Every row comes from one small tree of marks. The marks that hang from a mark follow it in brackets, in the order of their numbers. Every link used is in the known rows. Which tree was each row made from?
Known rows
Q_50[Q_23]: [ 0.65 -0.47  0.86  0.94  0.50  1.26 -0.28  1.05  1.15 -0.70  0.31  0.51
  1.15  0.39  0.38  0.24 -0.02 -3.02 -2.39]
Q_224[Q_50]: [-2.39 -0.60 -0.91 -1.73 -1.25  0.49  0.78  0.45 -0.96 -0.31 -0.25  0.44
  1.57  0.64  0.43 -0.40 -0.07  0.17  1.25]
Q_406[Q_224[Q_50 Q_253]]: [-5.24 -0.69 -3.23  0.13 -1.56  0.56  0.16  0.53 -3.41  1.29  0.70  3.17
  1.78  1.53  1.86 -0.30  0.30  0.76 -0.70]
Q_50[Q_253 Q_439]: [ 1.47 -3.86  1.17  1.31  3.15  3.08  2.60 -0.20  0.32 -1.00  0.21 -0.89
 -0.19 -0.70  2.18 -0.83  1.03  0.61 -5.56]
Q_439[Q_50]: [-1.55  1.36 -1.14 -1.53  0.25 -0.33 -0.67 -1.11 -1.06 -0.16  0.61  1.33
 -0.51 -0.61 -0.07 -0.79 -1.63 -0.15  1.15]
Q_253[Q_406]: [-0.38 -1.16 -3.26  0.24  0.76  1.65 -1.05  1.13  0.42  0.24  0.53  1.92
 -0.14  1.85  0.17  0.77  0.72  0.94  2.34]
Q_224[Q_406]: [-2.69 -2.83 -2.00  0.10 -0.85  0.09 -0.39  0.40 -0.77  0.56  0.94  3.12
 -0.39  0.36  0.43  1.04 -0.38  0.62 -1.09]
Q_23[Q_253[Q_406[Q_224]] Q_439[Q_50]]: [-2.74 -2.25 -4.46 -0.67 -1.00  3.18 -1.94 -1.61 -4.99 -0.09  2.75  2.53
 -0.73  1.53  1.30  0.59 -0.33  1.17  2.26]
Q_23[Q_50 Q_253[Q_224 Q_406] Q_439]: [-4.03 -2.58 -5.63 -0.72 -2.96  6.08 -0.52  0.81 -5.29 -2.15  1.48  0.85
 -0.11  1.95  1.85 -0.17  0.38 -0.12  6.50]
Q_406[Q_50]: [-2.95  0.30 -0.80 -0.15 -0.32  1.59  1.08  0.65 -0.57 -0.17  0.22  0.87
  2.50  0.90  0.53 -0.46 -0.37  0.70  0.04]
Q_253[Q_224[Q_406[Q_50[Q_439]]]]: [-5.41 -4.01 -6.08 -0.70 -0.52  4.23  0.57  1.29 -1.91 -0.51  0.69  4.61
  2.28  4.23  0.99 -0.61  0.33  2.00 -0.48]
Q_439[Q_50[Q_23 Q_253[Q_406[Q_224]]]]: [-1.36 -2.67 -4.20  0.64  3.88  4.42 -0.35  1.21  0.20 -0.54  2.63  4.70
  0.10 -0.08  2.34 -0.53  0.36 -1.52 -3.62]
Q_23[Q_253 Q_439]: [-0.11 -1.67  1.10  0.52 -2.43  1.48 -0.40 -1.52 -3.45 -0.51  0.70 -2.46
 -0.85 -0.92  1.40  1.06 -0.05 -0.31  0.33]
Q_224[Q_50[Q_23 Q_439] Q_253 Q_406]: [-6.08 -4.38 -1.89  1.12 -2.29  2.42  0.43  1.20 -2.57  0.15  0.22  4.10
  2.29  2.51  3.00  1.33 -0.72 -1.59 -3.76]
Q_439[Q_50[Q_23 Q_253]]: [-0.22 -0.94 -0.13  0.35  2.75  2.61  0.33  0.33  0.89 -1.13  1.28  1.30
 -0.45 -2.77  2.42 -0.66 -0.82 -2.87 -4.51]
Q_23[Q_50 Q_253]: [-3.72 -0.08 -0.07 -1.16 -2.41  1.32  2.25  0.81 -4.01 -1.05  0.47 -1.00
  0.89 -2.43  0.91 -1.93 -2.04 -1.16  2.57]
Q_253[Q_406[Q_224]]: [-1.40 -2.00 -5.08  0.30  1.34  2.14 -1.04  1.02 -0.78  0.74  1.68  4.19
  0.78  3.34 -0.11  0.14  1.31  1.77  0.95]
Q_406[Q_224 Q_253]: [-2.13  0.54 -2.89  2.23  0.99  0.61  0.94  0.28 -0.66  2.04  2.30  3.37
  1.74  1.43  0.86 -0.47  0.56  1.40 -1.64]
Q_439[Q_50[Q_23 Q_253[Q_224[Q_406]]]]: [-3.13 -3.24 -5.11 -0.21  2.10  4.45 -0.45  1.65 -0.02 -0.98  1.94  4.68
 -0.90 -1.11  2.96 -0.55 -0.30 -2.19 -3.86]
Q_439[Q_50[Q_23[Q_253[Q_224]]]]: [-2.72  0.32 -3.62 -1.52 -0.27  2.42 -1.03  1.15 -2.04 -0.78  0.89  1.54
  0.18 -0.64  1.22 -1.54 -1.83 -2.71  0.24]

Write each row's tree
[-1.92 -4.02 -0.82  2.67  2.05  6.12  1.58  0.36 -1.00 -1.29  2.71  2.46
  3.14  1.13  3.14  0.30  2.00 -1.31 -6.79] => Q_406[Q_50[Q_23[Q_439] Q_253] Q_224]
[-3.81 -1.27 -2.89  0.85  0.51  2.04  2.61 -0.01 -1.95  1.25  1.84  3.48
  3.70  3.74  1.17 -1.14  0.68  2.10 -1.94] => Q_406[Q_224[Q_50[Q_439]] Q_253]
[-2.97 -3.59 -1.38 -0.87 -0.32  2.91  1.92  0.91 -3.21 -0.60  1.27  1.97
  3.88  2.73  1.10 -1.62 -0.02 -1.04 -3.47] => Q_406[Q_224[Q_50[Q_23[Q_253] Q_439]]]
[-4.71 -5.79 -1.38 -0.93 -2.02  2.86  1.73  1.52 -2.88 -0.68  0.80  2.69
  2.85  1.53  1.96 -0.19 -1.18 -1.52 -3.31] => Q_224[Q_50[Q_23[Q_253] Q_439] Q_406]
[-3.37 -1.59  0.14  0.99 -1.35  2.21  0.72  0.84 -1.81 -0.46 -0.74  0.88
  2.57  2.27  2.66  0.27 -0.33 -2.15 -2.74] => Q_224[Q_50[Q_23 Q_439] Q_253]
[-7.27 -2.47 -3.51  0.03 -3.37  0.25 -0.35  1.13 -3.06  1.43  0.24  3.90
  0.45  0.18  2.81  1.37 -0.79  0.37 -0.10] => Q_224[Q_50 Q_253 Q_406]
[-3.08 -2.69 -5.78 -0.14  1.48  6.11  1.35  2.68 -1.04 -1.88  1.20  2.51
 -0.16 -0.06  2.42 -1.52  1.06  0.00  2.34] => Q_23[Q_50[Q_253[Q_224 Q_406]]]
[-5.77 -2.79 -6.67 -0.78 -1.08  3.38 -0.15  2.03 -1.53  0.04  0.96  4.83
  1.60  2.64  1.09 -0.25  0.19  1.38  0.81] => Q_253[Q_224[Q_406[Q_50]]]
[-3.69 -3.91 -4.68 -1.30 -0.32  3.08  1.15  1.17 -3.85  0.31  1.30  2.49
  2.32  2.89  1.14 -1.19  0.16  2.05  0.76] => Q_23[Q_253[Q_406[Q_224[Q_50[Q_439]]]]]
[-3.32 -3.34 -4.28 -0.07 -1.22  2.96 -0.70  2.83 -1.61 -0.10  1.05  2.51
  0.66  0.25  1.83 -0.29 -0.52 -2.48 -1.57] => Q_50[Q_23[Q_253[Q_224[Q_406]]]]
[-3.47 -2.58 -3.04 -0.25 -0.27  3.49  1.25  1.45 -2.67 -0.05  0.52  0.88
  2.38  1.91  1.39 -0.90 -0.66  1.76  1.14] => Q_23[Q_253[Q_406[Q_50[Q_439]]]]
[-2.44 -3.81 -1.74 -0.82 -0.61  3.86  1.14  1.93 -1.89 -1.03  0.30  0.92
  3.11  2.59  1.51 -0.54 -0.25 -1.42 -0.45] => Q_224[Q_50[Q_23[Q_253[Q_406]] Q_439]]
[ 1.39 -3.89 -1.64  2.26  1.74  6.38 -0.31  0.87  0.63 -2.14  1.28  0.20
 -0.62  0.11  3.47  1.04  2.65 -2.77 -4.47] => Q_50[Q_23[Q_439] Q_253[Q_224]]
[-3.03 -0.86 -4.17  0.99  0.35  4.04  1.39  1.99 -0.12 -0.05  0.64  2.52
  3.22  3.81  1.88 -0.95  0.67 -0.65 -0.50] => Q_406[Q_253[Q_224[Q_50[Q_23 Q_439]]]]
[-3.67 -1.65 -7.50  0.13  0.84  6.09 -1.19  3.67  0.44 -0.83  0.83  4.41
  2.83  4.62  1.19 -0.25  1.19 -0.40  2.32] => Q_253[Q_224 Q_406[Q_50[Q_23]]]
[-0.26 -2.20 -1.70  0.76 -1.71  4.15 -1.21  0.68 -2.22 -1.43  0.87 -0.70
  0.31  0.93  1.95  0.66  0.69 -2.89 -0.62] => Q_50[Q_23[Q_253[Q_224] Q_439]]
[ 0.51 -2.03  1.80  1.45 -1.65  2.63 -0.60 -0.22 -1.96 -1.16  0.94 -1.71
  0.40 -0.52  1.65  1.26  0.00 -3.39 -2.11] => Q_50[Q_23[Q_253 Q_439]]
[-2.69 -1.27  1.10 -0.14 -3.75  2.88  1.17 -1.28 -5.28 -2.01  1.11 -2.11
  0.16 -1.25  1.46 -0.19 -0.97 -1.40  2.72] => Q_23[Q_50 Q_253 Q_439]
[-1.74 -3.33 -2.33  1.92  1.25  7.27  0.80  1.33 -0.05 -2.15  1.23  0.95
  1.93  1.03  3.62  0.34  1.96 -1.84 -3.91] => Q_406[Q_50[Q_23[Q_439] Q_253[Q_224]]]
[-2.84 -3.06 -1.29 -0.35 -1.78  3.05  0.35  0.08 -3.63 -0.69  1.98  1.49
  2.76  1.76  1.61  0.14  0.66 -1.75 -1.99] => Q_406[Q_224[Q_50[Q_23[Q_253 Q_439]]]]
[-6.11  0.01 -3.30  1.52 -0.66  1.73  0.54  0.69 -3.26  1.42  1.11  3.59
  2.88  1.68  1.95 -0.42 -0.07  1.30 -1.88] => Q_406[Q_50 Q_224[Q_253]]
[-5.06  0.14 -4.18  1.81 -0.80  2.41 -0.84  1.75 -1.49  1.24  0.05  2.83
  1.13  1.90  2.40  1.02 -0.10  1.18  1.87] => Q_224[Q_253[Q_406[Q_50]]]
[ 1.17 -4.88 -1.81  1.53  3.75  4.53  1.60  0.78  0.63 -0.82  0.69  0.93
 -0.35  1.02  2.27 -0.24  1.67  1.64 -3.31] => Q_50[Q_253[Q_406] Q_439]
[-4.41 -2.08 -3.59  0.43 -1.10  2.56  0.05  0.96 -2.45  0.42 -0.54  2.28
  1.37  3.67  2.36  0.55  0.31  1.37  1.53] => Q_224[Q_50[Q_439] Q_253[Q_406]]
